What can hang from each mark
R: W
G: R S T W
D: G T
S: D G R
W: D G S T
T: G R S

Each row was made from one small tree. The marks that hang from a mark follow it in brackets, in alphabetical order. Every link used is in the known rows. Write each row's tree.
Known rows
R[W[S[G]]]: [ 13.4 -10.8   2.7 -17.1  -2.9   6.9  14.4 -13.4   2.4  37.5  -2.0 -20.5
  12.1  -7.7   3.9   9.2  -1.5  26.0  15.2 -13.9   1.5   9.9  -9.5  -3.2
  -5.0]
D[T]: [ -8.3   4.4  19.9  26.5 -17.5 -15.2 -29.9  -7.7 -13.2  32.2  -1.1   6.9
  -6.9  -0.8  14.2   0.0   8.6 -17.8   1.6  18.0   2.1  -8.5  -8.0   1.5
  -8.0]
W[G]: [  4.3  19.9  -2.1 -27.2  -4.1  27.4  -1.9   5.7 -17.8 -13.7   6.6   4.2
 -17.5   3.1  -3.3 -15.3 -11.7  20.9  -3.2  -8.7   7.3   8.4  -2.3  -9.6
   0.3]
D[T[S[G[R]]]]: [-14.4   4.5  31.6   5.5 -22.6  -8.7 -42.6  -7.5  -8.3  29.6  10.7  16.7
 -16.6  -6.0  18.1   8.8 -12.5 -14.9  16.5  16.8  -1.2  -9.0 -13.3   0.5
 -10.8]
S[G[T W] R]: [-13.1   4.2  -3.9 -24.2  -3.6  20.7  -9.5  20.2  19.8 -15.4  -4.5  13.0
 -21.1   4.1  -3.7  20.5 -16.4   8.4  17.7  -5.2  -3.5   1.1  -8.6  20.3
  23.3]
D[G T[S[R[W]]]]: [ -0.4  11.2  19.8 -35.9 -20.5   0.6 -28.9 -26.6 -33.8  17.2  18.2  -7.4
 -13.9 -15.3  13.0   2.7   0.4 -20.4 -17.9   9.9  -9.3   0.2 -15.5  -7.9
   6.3]
S[G]: [ -8.8  -9.6  -1.8  -8.1 -17.2  12.3  -2.6   7.9  -4.4  -1.3   2.3  29.1
  -6.8 -15.1  -3.8   4.4 -18.7  -0.3  13.0   5.4   4.2  -7.3  -8.3  -3.6
  -8.3]
T[G R]: [-19.0 -36.4  -3.6  -1.6 -14.6  -6.7  33.4  11.3 -28.4  -7.2   8.4 -21.5
 -21.5  -7.6  21.7 -16.4 -14.1  -9.4 -14.8  -2.6 -20.7  -1.7   7.0 -13.8
   8.6]
S[D[T] G]: [ 12.2  -1.1  16.5   2.1 -29.1   1.5 -16.7   8.5 -10.3  33.9  -3.7  43.6
  -5.2  -2.6   3.8  12.0  20.5   8.0  13.2  15.5  11.0 -20.6 -27.4  -1.6
   6.7]
T[R[W[S]]]: [ -8.0 -13.8   7.9   7.4  14.7   2.2  48.1   0.2 -21.0  44.1 -19.2 -32.6
  -1.2  -1.9  18.4  -2.4   2.2  22.7   4.1  -9.3 -13.6  17.4   6.4   4.1
   3.6]
D[G[S W] T]: [  4.1  -2.3   3.3 -13.1  -4.8 -15.5 -33.6 -11.5 -46.8  30.8  40.4 -23.6
 -12.2 -26.9  23.9  -1.6   8.7 -28.8 -25.2   6.0   3.9  36.2   2.8  12.7
  -2.8]
W[D]: [ 16.6  23.6 -15.4   5.2 -11.0 -33.0 -31.2 -16.8  -1.7  12.8   4.8  -1.3
   5.8  23.2 -17.6   2.6  -0.9  13.3  13.6  -6.2   4.2  -4.1  -4.1   1.7
  -6.5]
G[R]: [-11.2   6.9   8.0  14.6   9.3   8.8  -3.3   7.1  -2.0  -5.7  14.5 -27.5
 -15.8  11.6  -1.9  14.5   0.6   7.4  13.3  14.4  -8.4 -10.1   0.0 -21.5
   0.3]
D[T[G R]]: [-22.0 -20.1  18.5  25.8 -27.1 -19.5  -6.8  -0.8 -32.1  27.8   4.6  -8.3
 -22.7  -6.0  30.0 -11.1  -1.7 -24.5  -9.2  16.0 -12.8  -8.6  -2.1  -8.8
  -2.3]
W[G S[R] T]: [ 10.5   2.6  12.6 -42.0  -9.5  24.7 -41.1 -26.9  49.1  -7.1 -23.6 -38.2
 -16.6   8.8  30.2  14.9  10.2  24.8   0.7 -11.9 -20.0 -32.3 -23.3  -2.2
  -8.9]
W[T[R S]]: [ -8.3  -7.7  24.4  10.0 -10.0 -26.8 -18.7 -18.1  12.4  30.2 -16.4  -0.9
 -14.4   1.7  37.4   5.3 -15.9   1.6  11.4  -2.2 -14.2 -21.1  -4.3  12.0
 -13.4]
R[W[S[D G] T]]: [ 28.7  -9.3  13.3  -6.7 -15.0 -10.0  -5.9 -25.5  20.7  58.0 -11.7 -17.3
  11.1   1.0  16.2  19.2  13.4  35.5  21.7 -11.0   1.9 -17.2 -21.9  -2.3
  -6.3]
R[W[D G[S] T]]: [ 32.1  29.7  -3.7   5.1 -15.9 -24.3 -14.2 -37.5 -16.0  56.2   2.0 -37.0
   0.8  19.1 -11.3  -4.3 -13.8  39.5  28.1 -23.9  17.2  12.7  -6.9   1.4
 -11.8]
T[G[W[D]] R S]: [  5.0 -18.1  -2.6 -36.6  -9.4 -40.6  -0.7   7.5 -24.5   5.8  30.7 -11.9
 -21.1  -0.4  34.0 -11.3 -36.8  -6.5   1.4 -24.4 -19.9  23.3   8.8  14.0
  16.0]
D[G[T]]: [-14.8   4.1  -5.9 -29.3 -12.1  19.0 -27.0 -12.1 -13.2 -18.6  30.0  -1.0
 -14.0 -10.0  -1.6  -5.8   1.4  20.8 -34.9  -1.1  10.0   0.3  -3.5 -12.3
  -6.5]
R[W]: [ 15.4   7.9   2.0   4.3   0.6  -4.3  27.5  -9.0 -18.7  37.4  -1.2 -16.6
   8.0   3.2  -8.9  -1.6  -4.7  17.8  14.4  -9.5   8.3  13.4  -0.5  -4.3
   6.2]
T[G[R] S]: [ -1.1 -18.2  10.6 -39.9 -19.6  -5.4 -21.6  -3.4   5.9 -28.4  42.0 -24.0
 -20.8  -1.0  15.0   0.8 -29.3  -8.4   2.4  -5.0 -15.8  -5.8  -6.7 -20.9
   5.7]
D[G[S[R] W] T]: [  3.9   1.2   3.1 -21.3  -0.8  -6.2 -26.3 -11.8 -40.2  20.9  28.6 -34.2
 -15.4 -22.8  19.4   5.9  13.4 -33.5 -23.0   5.3  -5.6  32.8   0.0  14.0
  10.3]

Write each row's tree
[ 11.4  -6.4   6.5 -35.8 -21.9 -19.4 -18.4 -14.5  -3.3  -5.3  42.1 -32.7
 -13.3   7.9   4.7   0.9 -32.4   5.4  14.1 -12.2 -10.2  -1.8  -7.7 -22.4
   7.3]	T[G[R[W[D]]] S]
[  6.5 -13.6  11.3 -37.9 -18.9  -8.6  -8.1  -8.2  -3.6  -9.9  41.2 -31.8
 -16.1   1.0  11.5  -0.2 -31.4  -0.7   8.9 -10.1 -12.0   0.3  -6.4 -23.4
   9.8]	T[G[R[W]] S]
[  4.4  -6.8  -1.6  -3.7 -15.5 -14.4 -22.5  10.1   0.3  15.9  12.6  30.3
 -12.6 -13.3  17.5  12.7 -21.9  -4.7  22.7   1.3   3.8  -6.9  -6.4  11.4
  -7.8]	S[G[W[T]]]
[  2.9 -28.5 -13.8 -17.4  -5.4 -32.1   6.4  10.7 -18.7   7.8  22.4 -31.3
 -16.2   0.5  34.2  -6.0  -9.8  -1.5  -6.9 -16.4 -24.3  12.6   8.5   4.7
   9.3]	T[G[W[D S]] R]
[ 24.7 -11.1   8.4  -8.0  13.3 -32.0 -20.3   5.8  21.2  40.8  -0.1 -15.7
  -4.6   3.5  51.8  19.6  21.9  13.9   5.2 -12.0 -13.4   0.9  -3.7  26.5
   6.8]	G[W[S[D] T[R]]]
[ -4.9   8.6  19.4 -37.6 -20.3   2.5 -39.0 -23.3 -26.1   2.9  18.3  -1.8
 -16.5 -15.9  15.6   3.1   1.6 -26.3 -23.6  13.1 -12.2  -5.4 -15.6  -6.1
   3.7]	D[G T[S[R]]]
[ 25.4  33.7  -1.6   2.4 -11.7 -15.0  -4.3 -25.8 -39.3  58.5   7.4 -31.4
   1.0  16.5 -17.9 -10.0  -9.1  31.6  22.2 -18.3  19.9  30.6  -3.0   1.5
  -3.2]	R[W[D[T] G[S]]]
[  3.5  11.3   7.5  11.8 -28.8 -52.3 -51.5 -32.8   8.7  43.7  -9.3  10.9
 -11.3  18.1  18.0  11.1 -25.9  15.5  30.5  -7.3  -6.7 -28.2 -11.9  12.4
 -24.4]	W[D T[R S[G]]]
[ 14.9  36.1  -5.1  -2.1 -18.2 -14.8 -44.7 -22.6 -27.1  28.7  11.1 -21.9
 -10.5  18.6 -13.7 -12.8  -5.8  20.0  10.9 -11.5  16.5  25.7  -4.1   8.8
 -14.4]	W[D[T] G[S]]
[-12.5   0.5  -2.9  -9.8 -11.5   4.3 -26.3  19.9   5.1   6.3  20.5  33.9
 -17.3  -7.6   7.3   6.4 -23.1  19.7  13.7  -6.0  16.9   9.6  -1.7  16.8
  -3.6]	S[G[T W]]
[ 12.8  27.9  -1.5 -15.9 -27.6 -35.3 -64.6 -33.5 -25.1  21.7  26.7   4.8
  -4.0   8.0  -2.8   0.1  -2.2  -1.5  -4.7   2.5   2.3  -5.6 -12.5  -3.7
 -13.7]	W[D[G T[S]]]
[ 18.6 -18.3  14.0 -36.5  -3.2   9.8 -16.7  -9.4  39.8   4.0 -17.5 -35.3
   4.2   8.3  20.3  22.7  45.6   5.5  -9.8  -2.7 -23.8 -20.1 -25.4   2.8
  21.3]	W[S[D[T[G]] R]]
[ 19.0  26.9 -12.1  -6.4 -12.5 -19.0  -6.8 -28.3 -26.0  36.2  17.5 -18.3
   6.7  14.1 -21.7  -2.1  -5.1  37.7   6.4 -15.7  16.1  11.0  -4.2  -8.6
  -1.3]	R[W[D[G[T]]]]
[ 16.7  -0.5  14.6 -43.9 -11.6   3.7 -13.3   2.9  11.5   6.5   4.4  33.7
  -0.9  -5.1   5.3   8.4  -8.3  14.2  13.4 -10.2   3.9   0.5 -17.6  10.4
  10.7]	T[S[D G]]
[  4.8  31.6  -1.7   6.2 -13.3 -14.7 -28.1 -17.0 -40.1  36.9   3.7 -25.5
 -17.0  18.5  -7.0 -16.2  -7.0  21.0   9.9 -11.2  10.3  27.9   1.1  11.1
 -12.9]	W[D[T[R]] G[S]]
[ 11.0   3.7  13.4  -6.1 -11.0  -2.5  -0.8  -0.7 -37.8  28.9   4.3   7.5
  -9.9  -1.9  15.3   1.1  39.0   8.4 -22.9  13.1  -1.0  -9.5 -14.4  -9.5
  16.8]	S[D[G T[R]]]
[ -0.9   9.4  11.9  -9.3  21.5   1.2 -45.3  20.0  35.5  11.0  35.5 -33.0
 -19.0  24.5  26.7  28.5  21.9  55.7   6.9  -9.3   3.4   9.4  -2.4  11.2
  11.2]	G[R T W[S[D]]]
[  0.8  -9.6  10.4   8.6 -28.4 -31.4 -33.8  -0.5 -19.8  22.3  25.9  -0.9
 -16.1  -6.6  27.0  -3.7  -1.6 -30.3  -3.1  10.9  -3.3  -2.2  -4.7  -1.3
   1.8]	D[T[G[W]]]
[ -1.6  -5.6   1.8   5.9  27.3  -9.2   6.2  20.7  -2.4  42.2  11.1 -34.4
 -11.4   7.6  21.1   1.5  15.0  43.6  -3.3 -29.2  17.9  64.9  16.4  54.0
  22.2]	G[S[D] T[R] W]
[ 14.6  -8.0 -11.7 -29.4   4.0 -11.9 -20.0 -13.7 -23.5   8.2  37.0 -31.3
  -8.1 -25.3  20.0   3.3  -0.5 -11.7 -22.1  -8.9   0.3  28.5   6.1  11.0
  -3.4]	D[G[S W[T]]]
[ -2.2  -4.3   5.2  -0.3 -22.9 -26.4 -52.3 -20.8   6.4  43.0  -5.8  -6.9
   0.4   7.1  17.8  15.0   8.6  16.3  14.0   1.3 -10.5 -14.3 -17.2   7.5
 -27.4]	W[D[T[R]] S[G]]
[ 32.1  38.0  -3.5   4.6 -21.9 -25.4 -18.5 -33.2 -16.3  51.4   0.8 -16.4
  -3.6  23.6  -9.3  -3.6 -14.8  40.9  28.2 -16.7  15.9  -7.4 -11.0  -9.8
  -9.9]	R[W[D G T]]
[  3.8   3.0  22.4  11.7 -23.4   6.0 -19.1  13.5 -12.6  29.3   7.1  24.6
 -16.6   5.1   3.1  22.1  20.9  12.7  21.9  25.9   5.1 -28.1 -25.9 -17.2
   8.0]	S[D[T] G[R]]
[  7.2  25.4   3.0 -11.4  -6.8  17.4  13.1  -6.7 -19.9  27.2   5.6 -10.6
  -7.3  11.2 -12.4 -13.2 -13.9  48.9   9.9 -19.3  22.9  19.1  -2.2  -7.3
   4.1]	R[W[G[T]]]
[ 25.4  -6.4  -7.5 -55.4 -19.4 -41.6 -37.9  -2.9   1.3 -11.4  47.1  -2.8
  -8.6   1.2  19.0  -5.2 -33.8 -10.7   3.4 -26.3  -7.7  16.7  -1.3   9.6
  11.4]	T[G[W[D]] S]
[-35.0  -9.4   3.6   4.9 -17.6  18.1  -4.1  12.0  -2.1   5.5  -1.7  27.4
 -19.8  -6.9   2.1  -0.8 -20.0  26.4   8.5   1.7   9.5  -3.5  -3.4   5.4
 -10.9]	S[G[T[R]]]
[ 13.6 -25.4   5.2   0.7 -26.0 -22.8 -22.5 -25.2  26.0   7.8  -1.3 -35.9
  -8.2   2.0  19.0   9.8   4.6  -9.2   1.3  -4.1  -8.8 -25.7 -14.6  -0.1
   0.0]	W[T[G[S[D R]]]]
[ 28.9   7.2 -20.7  -3.8  20.7 -40.6 -16.0  -1.1  -9.1  31.9  24.6 -39.3
   7.1   5.0   1.2   5.7  -3.6  -1.0  15.0 -27.3   9.2  62.2  16.5  43.5
   6.0]	G[S W[D]]
